Known rows, with every step that occurs:
P, Y, S: [ 1.43 -0.93  0.19  0.43 -0.12 -1.37 -0.88  3.34 -1.38  0.60  1.35  1.32
  1.41  1.22  0.17 -2.55 -4.66 -1.14 -1.28 -3.24 -0.97  0.49 -1.38]
R, U, P, Y: [-0.78 -0.39  1.08  0.16  2.69 -0.72  0.34 -0.23  0.43 -1.36 -0.63 -1.69
 -5.96 -1.70 -2.17  1.29  0.65  4.85 -2.32 -3.41 -1.48 -1.78  1.89]
J, Y: [-0.12 -2.54  0.69  2.62  0.50 -0.92 -1.21  1.73 -2.02 -0.94 -0.48  1.66
  0.80  0.57  0.21 -1.84 -1.88 -0.26 -1.42 -1.08 -1.24 -0.49 -1.16]
U, R: [-1.04 -3.00 -2.33  0.38  0.27  2.10 -3.27  2.31  1.01 -0.35  1.07 -0.02
 -2.46  1.57  0.82 -1.48  0.84 -0.61  0.62  0.73  0.90 -1.05  1.09]
Y, J, S: [-0.41 -0.16  0.60 -0.08 -3.05 -0.33 -0.96 -1.65  0.34  0.74 -0.52  0.09
  3.17  0.35  0.14  0.68  0.88 -1.50  2.76  2.31  2.11  0.99  0.78]
P, Y: [ 0.57 -0.74 -0.32  0.08  0.45 -0.73 -1.25  2.39 -1.27 -0.97  0.99  0.97
 -0.86  1.80 -0.28 -1.55 -2.60  0.65 -2.38 -2.90 -1.88 -0.65 -2.64]
Y, S, J: [ 1.54  1.53 -1.10 -0.41 -2.04 -1.24  1.08  2.35 -0.65  1.99 -2.74 -0.60
  1.96  1.82  0.69 -0.85 -3.76 -2.26 -0.41 -1.19 -0.09  1.36  1.62]
U, P, J, S: [ 0.02  2.34 -0.81 -0.28  0.14  1.70  1.83 -0.02  3.06  2.12 -1.90  1.56
 -1.27 -1.86 -0.24 -1.05  2.44  1.63  2.02  1.67  0.04 -2.34  1.48]
J, Y, S: [ 0.75 -2.71  1.19  3.02 -0.10 -1.79 -0.86  2.55 -2.09  0.69 -0.01  1.98
  3.10 -0.01  0.64 -2.72 -3.96 -2.01 -0.35 -1.52 -0.34  0.87  0.28]
R, U: [-1.50 -1.26 -0.93  0.11  1.34 -0.35  0.78 -0.52 -1.21 -0.94 -1.39 -3.29
 -3.43  1.48 -0.15  2.43  0.50  3.01 -1.19 -0.91 -1.03  0.06  2.58]
P, J, S, Y: [ 0.70  1.43 -0.95 -1.10  0.87 -0.62  2.67  0.18 -1.37 -0.05  0.77  3.09
  3.25 -0.35  0.30 -0.32 -0.64  0.06 -0.75  1.01 -2.99  0.66 -4.08]
R, U, P, Y, S: [ 0.10 -0.64  1.66  0.68  2.04 -1.46  0.76  0.80  0.35  0.34 -0.18 -1.55
 -3.51 -2.10 -1.73  0.27 -1.37  3.22 -1.07 -3.84 -0.61 -0.60  3.24]
Y, S: [ 0.91 -0.20 -1.21  1.12 -1.90 -0.19 -0.01  2.99 -0.19  1.81 -1.28 -0.41
  1.23  1.83  1.16 -1.51 -3.18 -1.77  0.84 -1.36  1.09  0.59  2.53]
Y, J, S, G: [ 0.14  1.40  0.40 -1.24 -3.11 -0.53  0.19 -3.05 -0.40  1.01 -2.18  0.70
  4.99  1.96 -1.15  0.83  1.99 -2.02  1.13  1.64  2.18  2.08  0.18]
J, S, P: [ 1.21  3.66 -2.78  0.21 -3.39  0.34  1.61  1.37  1.75 -0.72 -2.09  0.01
  1.60  2.02  0.63  0.53  2.24 -1.19  2.40  1.99  3.11  0.22  0.56]
P, U: [-0.93  0.43 -1.84  0.12  1.01  2.58 -0.71 -0.56 -0.52 -0.19 -0.25 -3.23
 -3.79  0.97  0.40  2.06 -0.12  1.29 -1.86 -1.10  0.32 -0.87  0.12]
Y, S, P, U: [ 1.18  3.09 -2.22 -0.74 -0.54  1.65  2.00  1.04  1.28  0.21 -0.09 -3.48
 -0.68  1.53  1.28  2.24  0.37 -1.37  0.43  0.22  2.69  0.99  1.02]
S, U: [-0.75  1.79 -1.51  0.26 -1.38  0.67  0.34 -1.09 -0.92 -0.26 -1.68 -2.21
 -1.95  1.36  0.87  1.33 -1.38  0.37 -0.85 -0.40 -1.24 -0.46  0.86]
R, U, P, J, Y: [-1.51 -2.54  2.69  0.23  5.98 -0.53  2.48 -1.60 -0.05 -0.47 -0.27 -0.01
 -3.71 -3.25 -0.77  0.70  2.37  4.61 -1.58  0.25 -4.02 -1.77  0.81]
J, S, P, U, R: [-0.96  0.93 -3.30 -0.68  0.06  3.59 -1.48 -0.90  2.36 -1.69  2.20 -1.91
 -2.43 -0.07  0.65  2.26  5.30 -0.35  1.83  3.65  4.30 -0.27 -0.50]

Rows:
[-1.77 -2.45  1.99 -1.51 -0.35 -0.17 -3.88 -4.13 -0.74 -1.38  4.84  0.75
  1.25 -2.29 -0.28  0.49  1.20 -0.79  1.14  2.67 -0.34  0.74 -3.41]	P, Y, J, S, U, R
[ 0.85  2.57 -0.17 -1.35 -3.90 -0.56  1.41 -1.12  2.06 -0.30 -0.81 -0.48
  3.89  1.37  0.72  1.91  3.26 -2.37  3.93  4.05  3.78  1.62  0.35]	Y, J, S, P
[ 0.10 -1.02  2.20 -0.80 -1.45 -1.67 -1.73 -1.24 -0.92 -0.33  2.15  1.70
  3.48 -0.25 -0.68 -0.35 -0.55 -0.90  0.66  0.29  0.11  0.95 -3.05]	P, Y, J, S
[ 0.93 -0.02  0.34 -1.23  2.86 -0.61  3.29  1.55  0.05 -1.06  0.91  2.07
  1.97  1.14  1.68 -0.94  1.42 -0.61 -0.60  2.40 -2.89 -0.05 -4.05]	S, P, J, Y
[-1.18 -0.22 -0.79 -2.26 -0.48  2.89 -1.68 -3.34  2.69 -1.40  3.39 -2.35
 -0.14 -0.76  0.74  3.50  6.43 -1.50  3.35  5.60  4.68  0.98 -0.79]	Y, J, S, P, U, R
[-0.21  1.52  3.29 -1.26 -0.63 -0.48 -0.47 -3.05  1.12 -0.09  0.26 -0.99
 -2.32 -2.49 -0.97  1.34 -0.26  1.12 -0.38 -0.67 -1.23 -1.01 -0.17]	S, U, P, Y, J
[-0.99 -1.44  3.80 -1.43  2.18 -1.41  0.13 -2.58  0.76 -0.90  0.69 -2.19
 -3.69 -2.40 -2.03  2.47  1.69  3.67 -0.74 -1.48 -1.03 -0.46  1.59]	R, U, P, Y, J
[ 0.82  0.83  0.25  0.64  0.17  0.22 -0.94  2.38  1.52 -0.20 -0.91  0.96
 -3.56 -0.81 -1.40 -1.79 -0.99  1.74 -1.40 -3.21 -0.32 -2.55  0.40]	U, P, Y
[ 0.85  1.64 -1.41  1.32 -2.13 -1.00  0.66  0.97 -1.60 -1.00 -0.90  2.07
  2.64  0.04 -0.58  0.04 -1.71 -0.60 -0.46 -0.74  0.12  0.84 -1.78]	J, S, Y
[-1.13  1.58  1.10 -0.49 -3.21 -0.33 -0.17 -4.75 -0.64  0.35 -0.45 -1.47
  2.26 -0.67  0.45  2.53  0.75 -1.01  2.29  2.95  0.77  1.26  0.53]	Y, J, S, U
[-0.98  2.49 -0.16 -1.98  2.66  0.64  4.09 -4.01  1.15  1.15 -3.28 -0.42
 -1.87 -1.20 -2.25  2.07  5.29  4.17 -0.60  0.97 -1.04 -0.58  2.37]	R, U, P, J, S, G
[-2.08 -2.63 -2.36 -0.25  2.37  4.04 -3.53 -0.21  0.54 -0.83  2.55 -2.56
 -5.16  0.18  0.46  1.14  1.99  0.74 -0.91  0.72  1.17 -1.13  0.09]	P, U, R
[ 0.98 -1.39  2.28  1.25  2.67 -0.34  1.59  1.94  1.07  2.46 -0.11  2.94
  0.90 -2.81  0.54 -3.17 -1.28 -0.16  0.54 -0.27 -1.88 -1.23  0.85]	U, P, J, Y, S
[ 1.45 -1.32  0.84  1.88 -0.16 -1.94  0.28  1.24 -2.79  0.68 -1.74  2.51
  5.04  1.59 -0.57 -2.58 -2.80 -2.56 -2.00 -2.07 -0.22  1.94 -0.39]	J, Y, S, G
[ 1.74  1.93 -1.08 -1.15 -0.40 -0.70  1.06  2.98  0.45 -2.08  0.72  0.44
 -0.15  2.72  0.19 -0.49 -0.20 -0.20 -1.22 -1.08 -0.34 -0.21 -3.12]	S, P, Y
[ 0.62 -3.12  1.80  0.57  2.94 -1.22  1.25  2.05 -1.76  1.61  1.75  2.86
  3.68 -0.21  1.54 -3.00 -2.92 -1.47 -0.52  0.16 -3.46  0.57 -2.40]	P, J, Y, S
[-2.02 -0.53 -2.00  0.82 -1.45  1.77 -2.85 -2.09  0.12 -0.57  1.04 -0.38
 -1.26 -0.90  0.47  0.36  1.77 -0.32  1.68  2.50  1.24 -0.54  0.53]	J, S, U, R
[-1.18 -4.26  1.01  2.21  0.96 -0.20 -2.98  0.04 -1.86 -0.26  2.69  1.00
  0.80 -1.80  1.27 -1.75 -2.10 -1.98  0.09  0.63 -0.74  0.66 -0.18]	J, Y, S, U, R
[ 0.57  3.25 -0.31  1.42 -2.42  0.77  1.07 -0.11  1.76  2.17 -3.20 -1.90
 -2.44 -1.78  0.24  0.21 -1.79 -0.11  1.46 -1.30  1.25 -1.07  5.29]	Y, S, U, P
[ 1.96  0.55 -0.19 -0.69 -0.41 -1.51  0.17  2.00 -2.16  0.79 -0.20  1.89
  3.31  2.81 -1.09 -2.36 -3.45 -1.68 -2.97 -3.99 -0.87  1.51 -1.93]	P, Y, S, G
